What can hang from each mark
W: X
C: B F U W
K: U
B: C J
N: C J R
R: H
F: C R
H: C

Each row was made from one small tree. Brackets hold a mark, then the marks that hang from it, in alphabetical order. Every link used is in the known rows. Write each row's tree.
Known rows
(N (C U W) J (R H)): -.07  .42  -.20  -.29  -.36  -.13  -.13  -.16  -.08  .05  -.12  .10  .03  .19  .03  .00  -.49  -.26  -.03  -.17  .05  -.11  .21  .14  .10
(H (C (B J) F U)): .00  -.10  -.19  .01  -.17  .08  -.03  .12  .11  -.02  -.07  -.16  .05  .13  -.04  -.17  .28  -.07  -.22  -.12  -.05  .07  -.04  .04  -.11
(B (C U (W X)) J): .18  .05  -.21  .34  .09  .13  -.13  .00  -.02  .00  -.01  -.19  .08  .06  .01  .07  .05  .24  .04  .43  .16  .06  -.06  -.19  .02
(F (C (B J) (W X)) R): .11  -.09  .18  -.07  .30  -.06  .08  -.02  -.11  -.09  .01  .04  -.02  -.10  -.20  .06  -.23  -.12  .25  -.06  -.06  -.08  .13  -.03  .11
(N (C F W) J): -.13  .27  .07  .08  -.23  -.19  -.15  -.13  -.07  .03  .03  .20  .05  .02  .11  .19  -.22  -.02  .04  .02  .05  -.09  .14  .03  .15
(N J (R (H (C B)))): .01  .08  .01  -.10  .02  -.22  .04  .06  .09  .06  -.05  .09  .03  .07  -.02  -.04  -.26  -.38  -.37  -.02  -.08  -.04  -.06  .15  -.08
(H (C B U W)): -.06  -.10  -.03  -.02  .10  .01  .04  .13  .03  .15  .00  .02  .04  .01  -.21  -.02  -.12  -.20  .18  -.18  .07  .02  -.39  .00  .00
(C B U (W X)): -.04  -.10  -.17  .14  .39  .08  .04  .06  -.06  .15  .04  .02  .01  .02  -.29  -.04  .05  -.15  .13  .07  .11  -.02  -.37  -.05  -.02
(C (B J) U (W X)): .08  -.10  -.43  .25  .33  .18  .06  .05  -.04  .08  .02  -.14  .05  .03  -.28  -.01  .08  -.04  .03  .17  .10  -.03  -.22  -.07  -.03
(N R): .06  .03  .06  .01  .09  .13  .10  -.10  -.01  -.03  .15  .02  -.04  -.09  .12  .01  .07  .35  -.05  .08  -.03  -.01  .00  .00  -.06
(K U): .11  -.10  .05  .12  .41  .18  .23  .03  -.04  .02  .15  .04  -.05  -.32  .16  .24  .03  .26  -.12  .43  -.06  -.03  -.04  -.15  -.17
(W X): .11  -.11  .32  .21  .52  .16  .07  .02  -.01  .02  .15  .03  -.07  -.11  -.07  -.01  .28  .19  .00  .40  .05  .02  -.14  -.13  -.12
(C F): -.04  -.10  .18  .15  .09  .09  .04  -.05  .02  -.05  .11  .04  -.06  -.11  .13  .00  .27  .29  .00  .12  -.05  .02  .04  -.04  -.03
(B (C (F R) (W X)) J): .09  .01  .20  .18  -.17  -.10  -.06  -.05  -.04  -.17  -.01  -.08  .02  -.08  .22  .18  .14  .32  .08  .30  .01  .06  .36  -.16  .12
(H C): .06  -.11  .45  .03  .24  .07  .07  .09  .09  .01  .11  .04  -.02  -.11  .00  -.01  .10  .15  .04  .16  .00  .05  -.17  -.08  -.09
(R (H (C (B J) F W))): .00  -.16  .03  -.11  -.28  -.08  .17  .11  .07  -.04  -.03  .00  .06  -.07  -.03  .04  -.01  -.08  -.03  .05  -.05  .01  .16  .06  .06
(B C): .17  -.02  -.08  .35  .25  .03  -.07  -.02  .05  -.02  .11  -.03  -.01  -.14  .22  .13  .01  .39  -.13  .31  .02  .05  -.14  -.11  -.06
(B (C W) J): .21  .00  -.32  .46  .07  .08  -.03  -.05  .00  -.05  .10  -.13  .08  -.16  .18  .27  -.16  .49  .03  .41  .07  .03  -.02  -.16  .08
(N J R): .01  .17  -.06  .22  .19  .00  -.04  -.14  .00  .02  .09  .04  .01  -.01  .09  .07  -.14  .09  -.16  .14  -.02  -.06  -.05  .01  -.03
(B (C F U W)): -.08  .06  -.11  .18  -.28  -.02  -.17  -.05  -.01  .01  -.02  -.03  .04  .03  .19  .07  .03  .24  .15  .01  .09  .07  -.05  -.07  .12
(N C J R): .04  .38  -.09  -.04  -.10  -.10  -.12  -.16  -.04  .01  .05  .12  .01  .07  .16  .08  -.24  .05  -.27  .02  .01  -.10  .13  .10  -.03
(F R): .04  -.14  .21  .13  .40  .10  .07  -.08  -.01  -.08  .07  .01  -.12  -.21  .07  .04  .01  .17  .14  -.02  -.11  -.03  .01  -.09  -.04
(C B (F R) U (W X)): -.18  -.11  .08  -.09  .06  -.08  .00  .01  -.09  .02  -.07  .05  -.06  .03  -.15  -.07  .15  -.24  .22  -.24  -.01  .00  -.02  .00  .06
(H (C B F U W)): -.18  -.09  .07  -.13  -.22  -.07  .01  .11  .03  .10  -.03  .05  .05  .06  -.11  -.05  .07  -.17  .17  -.27  .03  .04  -.22  .04  .05

Which tree is each row?
.03  .33  -.46  -.03  -.03  -.18  -.09  -.11  -.04  .08  .04  .12  .03  .09  .07  .07  -.28  -.14  -.44  -.11  -.02  -.12  -.01  .20  -.05 | (N (C B) J R)
.03  -.17  .11  -.06  -.10  -.07  .09  .07  .08  -.13  -.05  -.07  -.02  -.06  .06  -.03  .18  -.01  -.15  -.14  -.16  .02  .19  .04  -.05 | (H (C (B J) (F R)))
-.07  -.15  .37  -.14  .00  -.01  .09  -.06  .01  -.17  -.05  .03  -.15  -.14  .17  -.06  .13  .02  .05  -.08  -.18  .00  .35  .01  .01 | (C (F (R H)))
.13  -.02  -.06  .26  -.16  -.03  -.10  -.09  .04  -.21  -.02  -.16  -.02  -.10  .38  .10  .14  .42  -.15  .13  -.11  .06  .35  -.09  .01 | (B (C (F R)) J)
.10  .22  .09  -.43  -.24  .01  .08  -.11  -.03  -.06  .03  .10  -.07  -.01  .19  -.04  -.10  .16  -.20  -.02  -.04  -.05  .33  .15  -.05 | (N C (R H))
.07  .07  -.10  .24  -.23  .04  -.16  -.01  -.02  -.05  -.04  -.16  .08  .12  .12  .04  .24  .28  .01  .35  .13  .11  .12  -.14  .07 | (B (C F U (W X)) J)
.19  .06  -.54  .13  .13  .10  .05  -.03  .00  -.01  .08  -.05  .02  -.07  .00  .05  -.03  .15  -.34  .07  -.03  -.08  .04  .09  -.11 | (N (C (B J)))
-.08  .31  -.03  -.45  -.60  .04  -.12  -.15  -.05  -.04  -.02  .05  -.03  .22  .20  -.17  .16  .17  -.11  -.29  .00  .01  .30  .17  -.02 | (N (C F U) R)
-.10  -.13  .11  -.24  -.16  -.05  .02  .15  .11  .02  -.13  .00  -.04  .12  -.06  -.24  .19  -.34  -.17  -.22  -.06  .07  -.04  .13  -.09 | (R (H (C B F U)))
-.07  -.11  -.43  .20  .29  .10  .05  .00  -.04  .13  .04  .00  .01  -.06  -.19  .03  -.14  -.07  .15  -.16  .05  -.04  -.39  -.01  .02 | (C B U W)
.11  -.15  -.50  .36  .30  .13  .16  -.02  -.03  .03  .12  -.06  .06  -.19  -.11  .18  -.12  .19  .00  .16  .01  -.08  -.18  -.04  .04 | (C (B J) W)
-.15  .39  -.48  -.18  -.44  -.19  -.24  -.13  -.04  .07  -.10  .09  .04  .32  .09  -.11  -.09  -.28  -.45  -.38  -.02  -.08  .11  .27  -.02 | (N (C B F U) J R)
-.17  -.12  .10  -.28  -.28  -.12  .06  .13  .05  .06  -.11  .05  .01  .06  -.11  -.12  .00  -.34  .11  -.26  -.01  .04  -.06  .10  .05 | (R (H (C B F U W)))
.14  -.22  .03  -.11  .16  -.01  .17  .11  .11  -.11  -.09  -.10  -.05  -.11  -.03  -.05  -.07  -.21  -.19  -.04  -.18  -.01  .16  .04  -.09 | (F (R (H (C (B J)))))
-.13  -.03  .65  -.21  -.16  -.01  -.04  .12  .01  .04  -.01  .05  .02  .14  -.12  -.11  .27  -.09  .30  .07  .12  .10  -.04  -.09  .03 | (H (C F U (W X)))
-.01  -.13  -.04  .01  .23  .07  .00  .14  .10  .11  -.01  -.04  .00  .05  -.15  -.15  .05  -.19  -.08  -.13  .00  .04  -.38  .02  -.15 | (H (C B U))
-.12  -.11  -.33  .11  .07  .09  -.03  .01  .02  .04  -.01  -.04  -.03  .04  -.04  -.14  .23  -.04  -.14  -.20  -.05  .00  -.19  .07  -.08 | (C B F U)
-.22  -.10  .21  -.24  -.21  -.15  .00  .07  .01  .01  -.11  .05  -.02  .04  -.06  -.06  -.02  -.29  .25  -.49  -.05  .03  -.04  .04  .08 | (H (C B (F R) U W))
.06  -.16  -.40  .29  .10  .11  .10  -.01  .03  -.06  .08  -.10  .02  -.08  .05  .02  .26  .21  -.25  .10  -.09  -.02  .04  .04  -.06 | (C (B J) F)
.14  -.14  .10  .11  .23  .01  .15  .16  .03  .05  .08  -.01  .09  -.05  -.23  .08  .07  -.04  .02  .31  .09  .01  -.16  -.08  -.03 | (H (C (B J) (W X)))
.00  .04  -.21  .15  -.34  -.01  -.17  -.10  -.01  -.14  -.12  -.20  .03  .01  .24  .09  -.04  .25  .15  -.08  -.02  .06  .27  -.09  .15 | (B (C (F R) U W) J)
-.22  .29  .06  -.12  -.32  -.20  -.26  -.17  -.09  -.02  -.14  .10  -.02  .14  .08  .04  -.31  -.29  .18  -.37  -.01  -.09  .25  .05  .17 | (N (C (F R) U W) J)
-.05  -.05  .30  -.06  .04  .09  .00  .08  .03  .08  .02  .01  .02  .00  -.12  -.01  -.08  -.02  .34  -.05  .09  .06  -.26  -.10  .03 | (H (C U W))
-.07  -.07  .09  -.37  .11  -.10  .04  -.03  -.07  -.03  -.16  .08  -.10  -.03  -.18  -.11  -.51  -.46  .35  -.54  -.12  -.07  .05  .10  .14 | (F (C B U W) (R H))
.01  .29  .18  -.57  -.34  .00  .01  -.07  -.11  .02  -.06  .11  -.03  .18  -.06  -.11  -.10  -.09  .08  -.02  .11  -.02  .27  .09  .04 | (N (C U (W X)) (R H))
-.02  -.07  .60  -.26  .07  .03  .05  .15  .02  .06  -.06  .04  -.02  .07  -.21  -.13  .02  -.27  .26  .18  .11  .06  -.09  -.09  -.02 | (R (H (C U (W X))))
-.02  -.05  .58  -.09  .15  .07  .01  .13  .01  .09  .02  .03  .01  .07  -.22  -.07  .10  -.11  .32  .15  .15  .08  -.23  -.14  -.02 | (H (C U (W X)))
